Each row comes from the steps of one path. Every step used is in the known rows, and no mark comes twice. Write the path behind each row, first mark first.
(in the rows, 128 means zero)
Known rows
A > U > T: [ 91 104  77 117  99 157 146 143 123 137 105 123 147 126 122 101  80 175
  58 112 188 152 161 144 104 126 114 131 132 102 155 141 101  88 123 105
 130 154 107 111 146 156 119]
C > W: [128 124  95 149 127 153 101 145 120 119 105 115 136 136 135 154 114 121
 102 109 106 147 143 136 137 131 136 139 163 130 120 141 124  92 128 106
 106 127 115 124 131 145  88]
E > T > L: [104 150  92 155 110 166 110 125  89  93 106 125 132 159 108 162  92 145
 173 119 133 108 128 165 115 153 121 135 179 124 115 160  93  77 116 119
 109 183 112 143 139 138 135]
L > S: [127 108 100 128 109 163  96 117 127 127 155 131 127 135 102 109 101 142
 117 120 119 106 139 124 123 137 133 118 150 120 129 139 127 133 116 114
 113 137 122 116 125 161 126]
U > T > L > S: [ 98 108  90 155 104 176 113 121 116  96 148 152 136 146 104  83  90 171
 108 118 151 110 144 133 114 141 110 148 174 105 145 146 102 102  94  92
 127 173 150 126 130 180 113]
A > T > L > S > H: [106 105  85 153  80 165  91 131 144 108 144 129 151 151  96 147  54 142
 115 128 162  62 140 119 115 174 105 128 176 135 113 163 120 123  86 116
 102 191 125 115 136 164 123]
U > T > C > W > S: [129  93  69 174 157 177 101 144 140  76 164 107 146 135 153 122 101  92
  76  77 142 145 151 153 128 115 122 152 177 133 145 180 114  47 109  62
 100 164 108 150 118 166  89]
U > A > E > T > L > S: [ 84 107 117 180  77 160  72 126  51 100 130 107 125 187 104 127  27 201
 137 116 175  69 109 155  95 145  79 162 168  50 127 153 123  79  97 113
 129 203 121 115 133 140 128]
E > T: [107 154  89 133 104 149 116 121 107 114 128 118 135 151 110 147  78 125
 147 115 129 116 133 161 111 135 124 114 147 129 130 152 116  78 131 125
 113 150 104 129 140 130 123]
W > C: [136 133  86 122 137 168  89 130  97 135 107  86 137 145 111 103 102 118
 103 110 130 127 158 143 109 134 136 149 153 108 129 139  92 113 134 121
  98 165  81 134 116 103 114]
H > S: [131 126  97 129 131 151 125 122 100 129 142 117 126 134 135 117 120 122
 128 107 112 139 132 131 104 153 129 111 150 148 122 142 132 101 148 101
 121 136 111 133 125 145 155]
H > S > L: [129 113 112 148 120 143 108 113  96 136 159 122 123 143 116  95 107  95
 135 130 125 141 132 134 120 152 142 105 167 153 136 163 148 119 139  85
 115 143 120 138 139 146 151]
U > A > T: [107 105  81 126  86 142 107 144 107 135 136 102 160 153 130  94  70 156
  93 101 176 106 133 122  91 130  96 160 147  94 137 133 114  69 125 126
 129 183 117 100 138 135  78]
U > A > T > C > W: [129  91  75 162 104 165  90 164 108 103 167  92 161 135 152 151  71 134
  78  86 153 109 128 122 104 113 107 185 188 113 121 186 123  48 110 106
 120 190 112 103 140 152  66]
L > S > W: [127  90 105 139 122 145  65 125 153 115 142 118 133 126  91 138  91 112
  99 120 106 119 143 117 152 140 134 118 171 116 138 138 144 127 122  86
 102 129 139  87 135 153 131]
T > U > A: [126 109  89 138 128 147 109 133  78 115 109  89 131 140 126 123  73 151
 104  90 180 102 134 134  99 146 106 155 178  85 136 130 105  98 129 113
 121 183 122  94 149 145  93]
C > W > S: [134  96  93 156 156 153  70 139 136 110 106 101 126 153 136 128 121  85
  95  98 116 135 148 144 132 135 139 127 156 124 119 133 131  68 127  80
  81 136  90 139 115 151  93]
U > A > L: [ 98  89 101 128  83 147 117 169  92 117 116 115 139 156 137 121 105 179
  94 104 169 129 150 105  99 141 100 153 150  85 129 132 135  87 120 131
 139 192 134 100 134 135 111]
U > A > E > T: [ 79 130 108 153  85 134 108 138  59 118 120  85 140 181 122 125  35 182
 121 102 182 110 116 161  99 126  80 152 137  70 144 146 124  63 130 129
 129 182 103 110 139 105 114]
C > S: [121 125  89 130 132 156 114 136 122 110 120 118 123 114 124 137 130  98
 118 111 121 154 137 113 126 140 111 119 147 125 127 151 108 108 140 125
 123 136 124 140 131 167  88]
S > L: [115 121 102 145 106 143 111 126 114 136 147 124 133 151 102 104  99 121
 141 139 149 138 144 132 143 138 139 115 165 144 146 160 121 130 120 105
 103 156 128 133 146 139 117]
E > T > C: [126 149  80 145 112 172 126 129 101  94 176 106 137 136 120 174  82 118
 167 102 135 112 129 157 121 128 122 127 176 150 123 198 102  80 117 125
 116 174  98 137 141 142 147]
U > A: [111 115 100 123 111 143  99 140 102 127 116 100 141 139 119  99  94 155
 107 111 158 131 142 120 114 128 103 156 146  97 140 137 105 103 139 119
 119 167 127 117 132 143  87]
E > T > U > A > C > W: [120 128  75 175 115 162  90 124  48  84 125  71 114 154 132 187  18 126
  53  92 176 122 120 173  90 113 139 168 188  80 109 170 121  46 129 104
 123 176  89  96 153 128 112]
E > T > C > S > H: [112 147  78 158 117 165 107 135 135  64 158  95 135 101 114 210  63  69
 139 111 144 122 135 137 131 145  93 108 166 148 122 223 102 105 124 121
 111 178 105 165 141 179 112]
H > S > W: [129 108 106 138 144 129  92 130 124 113 126 107 134 123 123 140 113  91
 110 104  98 150 134 128 136 158 133 114 171 150 126 146 145  98 152  72
 116 129 128 107 133 132 164]
S > H: [107 134  93 126 106 139 117 140 148 117 112 105 147 130 106 153  79 128
 127 125 154 123 156 123 143 153 112 112 145 154 135 157 108 137 130 125
  94 160 119 133 133 138 113]
U > T > L > S > W > C: [111  89  91 168 139 176  47 123 122  86 109 106 146 142  87  89  72 118
  63 111 130 117 157 140 128 143 124 172 198  68 151 148 102 106 101  60
 104 181 134 108 125 134 115]
E > T > A > L > S: [115 110  94 156  76 162 118 124 102  91 137 143 130 155 110 167  58 166
  84 113 140  63 126 162 128 166 125 109 147  84 111 144 162  92  83 138
 138 189 122  95 144 141 150]

Write each row's path
[132 115  96 153 142 167  63 125 103 119 116  89 122 133  98  92 106  64
 104 133 128 148 150 132 122 139 132 134 167  95 142 174 107 133 133 102
  98 162 101 155 130 142  82] : W > C > S > L
[119 123  76 143 103 162 124 142 106 114 123 130 153 163 126 137 101 151
 144 113 154  97 133 136 113 156 114 146 183 137 113 144  95  73 102 127
 115 192 119 119 139 136 120] : A > T > L
[120 102  94 160 149 144  61 145 166 101 100  90 140 142 127 157  84  68
  86 109 136 125 159 139 145 154 123 117 153 141 124 153 133  98 127  79
  64 145  91 151 118 149  88] : C > W > S > H
[141  93  98 139 138 163  31 122 132 122 123  86 137 132  84 113  82  92
  70 112 103 112 155 129 134 138 142 143 171  88 135 142 130 134 126  83
  92 145 106  98 122 119 127] : L > S > W > C
[135 126  83 132 151 173  82 131 105 115  97  84 125 123 116 114 119  83
  91 107 113 146 150 124 110 138 118 142 151  90 126 153  91 116 142 118
 108 153  87 151 117 135  85] : W > C > S
[124  96 102 148 135 148  76 118 131 126 146 112 125 167 105  83 105  83
 138 130 152 124 148 145 139 146 141 107 158 135 145 155 129 109 118  79
  79 164 103 146 129 139 119] : W > S > L
[116 137  73 149 105 162 113 111  45  91 137  70 114 159 116 163  18 139
  87  98 202 114 118 167  86 120 125 154 177  97 121 166 106  68 129 120
 130 193  90 100 154 122 143] : E > T > U > A > C
[126 119  85 164 143 156  86 137 131  56 151  98 132 103 119 212  86  52
 137 100 108 143 125 139 146 135 109 124 195 135 123 209 119  75 128  94
 116 162 123 129 149 166 126] : E > T > C > S > W
[109 131 102 156  99 176  79 107 100  92 138 136 119 156  92 142  74 144
 158 127 125  79 126 154 109 155 125 127 176 108 111 158 114  97  99 107
 111 175 120 132 134 161 140] : E > T > L > S
[ 89  79  83 145  94 182 110 133 115 112 112 144 133 131 102 103  76 194
  69 124 182 115 154 135 100 143 116 140 165  79 136 146 104 104  92  89
 130 181 121 115 142 191 131] : A > U > T > L > S
[133  79  82 163 123 176  30 128 122 108 122  98 148 158  93 122  64 111
  84 116 123  73 144 136 116 157 131 166 203  80 115 147 116  93  97  84
  95 191 104  89 129 115 130] : A > T > L > S > W > C
[ 99  99  97 186 115 142  77 161  87  61 140  67 135 129 128 195  37 110
 109  88 164 136 107 142 133 123  67 161 185  81 143 206 131  62 131 101
 131 190 127 112 152 138 114] : U > A > E > T > C > S > W
[112 114  86 200 125 160  82 153 119  75 154  67 139 166 141 212  24  89
 118  90 166  96 132 180 136 142 102 124 171 147 123 207 139  62 104  88
  77 184  66 149 126 124 136] : A > E > T > C > W > S > H
[121  58  94 149  93 163 100 146  80 110 139 119 120 152 128 129  69 171
  70  95 179  75 139 115  75 157 115 147 183  58 125 130 153 103  94 115
 134 199 131  65 146 163 117] : T > U > A > L > S
[115  91  88 163 128 153  51 141 130  83 114  52 131 151 121 146  45  93
  29 112 187 146 150 124 125 121 121 159 146 114 114 173 126  94 137  80
  88 173  86 145 117 136  98] : U > A > C > W > S > H
[116  93  67 155 116 184 130 167 123 105 132 112 151 105 145 156  79 149
  46  94 171 157 157 144 112 108 127 154 173 115 138 187 111  71 108  86
 126 162 103 120 149 177 107] : A > U > T > C > W
[108 138  77 141 119 144 161 127 122 101 113 124 158 125 122 103  83 174
  70 100 170 123 138 160 155 144 105 134 137 115 159 132  95  92 112 113
 139 180 146 121 143 137  96] : U > T > A
[118  48 109 146 108 155  27 155 110 110 109  84 136 148 103 109  69 135
  33 111 142 108 158 104 103 140 120 174 171  34 134 139 159 108 111  89
 115 192 123  69 125 115 118] : U > A > L > S > W > C
[130 137  75 132 118 172 133 130  99  95 147  98 109 123 121 155 108  96
  96 118 148 179 133 112 127 119 126 125 149 147 111 172  99 110 144 128
 133 142 112 144 132 148 132] : A > C > S
[117 137  83 190 106 169 117 155  72  95 159  94 136 157 150 208  54 137
 130  88 136 121 115 176 129 118 111 145 181 130 119 194 127  56 108 119
 116 168  92 125 139 122 138] : A > E > T > C > W
[139 123  78 156 139 149 113 129 122  64  99  84 126 102 107 195  84  90
  49 111 143 167 123 128 193 145 125 126 162 130 111 172 115 115 137 107
 133 162 136 117 152 124 137] : T > A > C > S > W
[106  63  88 155 127 184  48 137 123 105  75  98 140 127  81 103  54 145
  26 119 165 121 169 143 109 144 126 168 186  44 141 151 109 101 100  55
 106 190 106  99 140 145 142] : A > U > T > L > S > W > C
[135 115  57 138 116 154 140 131 102 127 137 112 147 153 139 148  71 132
 109  90 161  81 132 154 102 156 124 127 187 133 130 133 108  75 107 126
 120 175 101  80 155 132 108] : A > T > U
[109 141  82 168 108 150 141 128  51 117 129  98 125 179 135 180  33 157
 140  90 174  88 117 192 106 152 104 119 174 113 135 149 117  73 112 133
 121 175  88  93 154 104 149] : A > E > T > U
[ 97  97  95 202 121 149  58 158 105  71 144  48 143 166 138 183   6 111
  92  85 190  93 128 171 120 131  78 158 165 101 130 204 139  54 109  86
  85 206  76 146 127 131 103] : U > A > E > T > C > W > S > H
[109 112 104 152  99 163  80 125 136  99 125 123 132 136  86 148  74 141
 136 136 149  85 148 114 139 174 115 124 177 130 116 163 110 156  97 107
  94 180 135 137 128 171 133] : T > L > S > H
[116 135  94 155 108 139 153 142  83 121 102 101 145 155 129 150  69 188
 111 104 174 107 119 164 171 156  99 128 138 114 131 131 115 109 110 142
 130 181 120 113 138  92 135] : T > A > E
[113 145  83 165 102 166 139 142  67 103 180  96 136 166 134 183  53 152
 162  95 159 111 118 171 119 127 100 133 170 143 131 193 113  74 109 136
 122 184  93 127 139 110 164] : A > E > T > C
[122 131  85 136 142 165  76 136 132 105  86  74 136 111 105 142  88  69
  77 118 135 135 160 119 124 154 105 132 146 105 128 171  93 142 142 118
  93 165  89 160 119 141  83] : W > C > S > H
[112 112  99 134 100 153  86 121 157 118 146 116 137 126  91 133  70 129
 105 131 141  93 153 112 138 155 117 103 144 137 133 158 135 161 115 116
  98 145 126 127 126 166 122] : L > S > H
[135  38  95 161 125 162  33 150  86 102  99  75 127 149 113 132  50 125
  25  87 159  85 154 123  88 157 127 172 206  26 131 134 152 104 101  83
 113 206 113  43 141 118 124] : T > U > A > L > S > W > C
[ 76 130 107 173  85 148  98 145  39 101  99  92 134 186 119 141  44 195
 150 110 187 103 114 161 103 143  76 170 171  69 129 155 105  61 114 125
 127 214 117 121 139 113 124] : U > A > E > T > L
[145 119  83 160 135 175 110 154 120 100 153 106 137 119 142 182 113 116
 120  97 113 144 137 132 138 121 138 149 190 152 114 184 116  92 117 103
 108 152 115 133 132 158 108] : T > C > W
